Each row was made from one walk, in order. Every step used is in the known rows, and no mark comes twice. Write each row's walk.
Known rows
sodo, pupepu, labop, tegol: [ 11.6   5.4 -13.3   6.3  16.9   7.6 -28.6  31.1  -2.7   7.1 -21.9   0.1
   4.8 -25.8  12.3 -18.2   9.9   1.5]
tegol, sodo, pupepu, lukol: [ 6.4  5.9  8.1 -6.8 27.3 25.7 -5.0 12.0  1.6 28.1 -5.0  9.1 16.9 -3.1
 -9.1 -3.7 -4.6 -2.1]
sodo, pupepu, lukol, tegol: [ -3.0   4.0  -4.4   7.1  19.3  12.9 -13.6  24.3   8.2   9.8  -9.8  10.2
  18.3  -9.0  -9.2  13.0   8.6   5.2]
pupepu, lukol: [ -2.0   5.7   4.2   2.0   3.3  12.0  25.9   8.7   3.5   2.8 -13.5   2.5
  15.7  10.4   3.6   2.5   0.6  -4.7]
pupepu, labop, tegol, sodo: [-10.9 -12.5 -21.4   2.5  27.7  18.5   2.7  25.7  -7.1  21.8   6.6  14.9
  13.1  -4.0  19.8 -24.9   7.9 -18.5]
labop, tegol, sodo: [-18.4  12.2 -17.3  -0.4  16.4  10.4  11.9  15.1  -8.6  20.3  18.6  13.7
   6.8   5.0  14.2 -24.7   8.5 -15.1]
sodo, pupepu, labop: [ 22.2 -15.9   2.7   0.0  15.8   6.0 -40.0  14.1   4.8   7.8 -24.8  -3.8
   4.9 -28.3  -5.2  -1.4   0.4   7.7]
tegol, sodo, pupepu, labop: [ 14.4 -27.4  -0.1  -3.2  33.7  20.1 -39.7  14.0   1.9  23.0  -4.8   6.3
   8.4 -22.1  -8.4  -9.5  -4.7   0.1]
labop, tegol, sodo, pupepu, lukol: [ -4.7  28.7  -7.0  -2.4  26.9  27.1  10.0  28.3  -5.4  30.2  -6.0  15.4
  18.6  -1.2   9.2 -22.0   5.0  -9.3]
lukol, muvap, labop: [-20.9 -37.4  11.4 -11.9  12.2   2.4  -5.9   3.3  16.3  -2.4  11.9  41.5
   3.1 -11.9   0.1  -1.6   7.1 -12.4]
muvap, sodo, pupepu, lukol, tegol: [-5.6 -2.5 -9.1  5.4 31.2  7.0  1.9 21.4  8.9 17.8  8.0  7.1 17.8 -9.2
 -5.9 10.8  8.5  2.6]
pupepu, labop, tegol: [ -4.0  -4.5 -16.9   8.7   9.4   4.8   1.6  24.1  -1.9   1.0 -11.2   2.3
   8.9  -7.6  22.2 -16.9  11.3 -10.2]
sodo, tegol, lukol: [  2.7  19.0 -13.1 -20.3   6.6   9.5  17.4  13.2  12.0  11.5 -22.3  -7.9
  -0.9  -2.9  -7.3 -16.3  -6.5   6.6]
tegol, lukol, muvap, sodo, pupepu, labop: [  2.7 -39.6  -4.0 -25.6  32.6  14.0 -33.3  18.4  28.0   9.2  -3.2   2.8
   6.3 -27.7  -2.6  -6.8   1.4  -0.2]
sodo, tegol, lukol, muvap: [-20.1  10.6 -13.7 -22.8   1.2  13.8   3.6  20.5  17.8  13.2  -9.5   6.8
  -0.7  -9.3 -14.5 -14.5  -2.4   3.2]
lukol, muvap, sodo, pupepu: [ -8.1  -5.6  -0.3 -11.7  12.6  -1.8 -27.8  11.0   8.1  14.9  21.1   7.3
  -3.2 -24.2  -9.7  -2.1   7.1   7.1]
tegol, labop: [  0.2   0.6  -0.3  -7.4  21.5   9.5   3.4   1.1  15.4   3.8  -1.3 -14.4
   3.5   2.7  -0.7  -8.5  -7.3  -3.6]
pupepu, lukol, muvap, labop: [-22.5 -27.7  14.7 -10.6  12.9  11.7  21.4  13.7  16.8  -0.6  -1.5  41.9
  20.0  -1.3   5.0   2.6   8.0 -15.1]
muvap, sodo, tegol: [ -4.5  16.5 -18.7  -3.2  10.3  -5.0  25.4  11.2   0.2  21.3   1.1 -11.1
  -1.1 -12.8  -6.6 -14.0   0.7   9.2]
labop, tegol, lukol, muvap, sodo, pupepu: [-14.3  10.1 -16.8 -24.6  20.6   9.8  -7.9  24.7  16.0  11.5  11.7   9.2
   1.0 -15.2  10.0 -22.6  11.3  -3.5]

Which walk is each row?
[-16.4 -11.9 -12.5   5.0  31.1  10.0  -7.5  12.0  17.1   3.8  10.7  -3.0
   8.0   4.2  -5.1   0.8  -0.3  -3.5] -> lukol, tegol, labop
[ -3.7  22.1 -12.8  -4.9  24.2  12.4 -16.7  21.8  -8.8  26.6   8.4  11.6
   3.3  -9.6   3.6 -24.0   7.3  -3.4] -> labop, tegol, sodo, pupepu
[ 14.3  -9.7 -15.9 -15.4  37.7  14.0  -5.2  28.5  13.3   8.9 -19.5  -5.7
   8.9 -21.6  19.1 -26.0   7.2  -3.7] -> muvap, sodo, pupepu, labop, tegol, lukol
[-19.2  -6.7  -8.3  10.4  10.7   9.2  14.9  19.3   8.3   4.6   1.6  14.1
  20.3  10.0  -0.3  11.6   8.4  -7.8] -> pupepu, lukol, tegol
[-14.5 -31.0  15.0 -17.0  39.2  26.3  -8.4  18.4  17.0  25.4   6.9  52.1
  20.3 -17.4  -9.8  -6.4   4.4 -14.4] -> tegol, sodo, pupepu, lukol, muvap, labop
[-26.7   9.8 -18.1  -7.5   3.0  -4.1  13.8  17.5   6.0  23.5  15.7   2.7
  -1.8 -16.6 -11.1 -11.3   5.7   4.7] -> lukol, muvap, sodo, tegol
[-19.3 -17.1  -4.6 -30.7  15.8  12.1  11.8  16.1  26.2   8.9 -10.5  31.7
   3.6 -15.1  -9.0 -17.5   1.5  -5.9] -> sodo, tegol, lukol, muvap, labop
[-19.9 -25.2  -5.5 -24.0  15.0   7.6   9.2   5.0  22.3   4.0  20.3   8.8
   1.8   0.6   2.8  -5.5   0.4 -10.8] -> tegol, lukol, muvap, sodo
[12.3  7.3  5.6 -7.0 22.2  8.5 11.8 10.3  6.1 16.2 -7.9 -7.3 13.6 -9.9
 -0.7  0.3  1.9  6.9] -> muvap, sodo, pupepu, lukol
[ -2.3  25.4 -13.1  -8.4  18.6  10.8  13.2  13.9  10.6  15.8 -16.9 -17.6
  -0.1  -5.7 -10.8 -18.2  -8.0   6.6] -> sodo, tegol, labop
[-40.0 -16.9  -2.1  -9.1  30.4  26.8  34.8  28.9   7.6  21.4  18.2  55.9
  27.4   4.2  18.2 -21.2  14.1 -31.4] -> pupepu, lukol, muvap, labop, tegol, sodo
[-12.0 -11.0 -18.0  -0.2  23.2   4.6 -24.8  34.0   6.2  14.5  10.7  10.5
   7.9 -31.0  12.0 -18.3  18.3  -3.2] -> lukol, muvap, sodo, pupepu, labop, tegol
[ -2.0   1.7   3.0 -10.5  44.8  24.2  18.3  28.3   5.6  25.3  -8.9  41.4
  23.2  -8.5  13.6 -24.7   7.4 -17.9] -> muvap, labop, tegol, sodo, pupepu, lukol
[ -8.2   9.7   9.0  -6.5   6.4  16.8 -16.7  20.6  12.1  10.3  -8.7  14.3
  12.7 -14.1  -9.1   3.5   5.3   4.0] -> sodo, pupepu, lukol, muvap
[-23.5 -18.3  -4.0  -5.8   5.9  -3.5   0.6   4.1   8.7   8.3  28.2   9.3
   0.7  -5.8   0.0  -0.7   7.1  -5.6] -> lukol, muvap, sodo
[-26.5   9.9 -17.2 -11.5  23.7   7.1  14.7  18.2  21.4  26.2  13.8  -8.3
   2.0 -14.1 -11.2 -20.6  -1.2  -0.7] -> lukol, muvap, sodo, tegol, labop
[-26.1 -23.4 -17.5   7.7  25.4  12.7 -12.0   9.5  -1.1  21.2  31.6  23.7
  10.7   4.7  -7.5  -0.1   1.3 -11.8] -> lukol, tegol, sodo
[-15.6  -4.2   5.9  -9.0  22.7  29.2 -16.6  20.2   8.2  29.1   8.2  24.6
  17.0  -9.2 -11.7  -3.5   4.6  -6.0] -> tegol, sodo, pupepu, lukol, muvap
[ -0.9 -32.8  -3.2  -6.3  25.2   5.6 -40.4  20.2  13.0  13.4   8.6   4.4
   5.5 -34.9  -6.6  -1.3   8.5   5.1] -> lukol, muvap, sodo, pupepu, labop
[-23.6 -18.8 -17.3 -14.5  12.6  17.1  -4.3  29.6  15.1   0.3  -8.2  16.7
  12.3  -7.3  19.2 -20.4  12.7 -13.1] -> pupepu, labop, tegol, lukol, muvap
[-17.3 -40.5   9.6 -31.6  17.4  12.6   3.3   3.7  26.5  -4.8   2.9  37.4
   4.6  -5.9   3.9  -5.5  -0.6 -14.5] -> tegol, lukol, muvap, labop
[ -3.9 -12.0  -4.9 -20.5  22.7   9.4  30.0  13.1  13.7  -5.3 -13.4  28.7
   5.7   2.1  25.4 -23.5   6.9 -16.9] -> muvap, labop, tegol, lukol
[-39.0 -24.0  -6.7 -10.5  26.0  12.7   6.9  22.1   5.5  18.5  30.5  56.3
  10.1  -4.8  15.2 -26.9  15.0 -26.1] -> lukol, muvap, labop, tegol, sodo
[-17.2   3.7   3.9 -10.8  18.0  15.4   6.6  34.7  10.4   7.1  -8.3  45.7
  19.5 -17.9  12.4 -14.4  19.0 -11.3] -> sodo, pupepu, lukol, muvap, labop, tegol
[  9.8  -2.5 -15.9   0.7  30.1   5.0 -11.2  27.5   1.5  12.9  -6.6  -5.0
   8.0 -25.7  17.3 -18.0  12.8  -0.5] -> muvap, sodo, pupepu, labop, tegol
[ 14.9  -1.4 -13.8 -14.3  26.3  17.8 -20.8  29.5   9.3   3.8 -34.6  -1.3
   7.2 -20.2  13.9 -21.4   5.4  -0.2] -> sodo, pupepu, labop, tegol, lukol
[  0.4   8.7 -17.0 -24.6  16.5   4.9  32.1  10.3  14.9  17.9  -9.2 -13.2
  -0.5  -6.4  -4.5 -17.1  -8.1   4.9] -> muvap, sodo, tegol, lukol
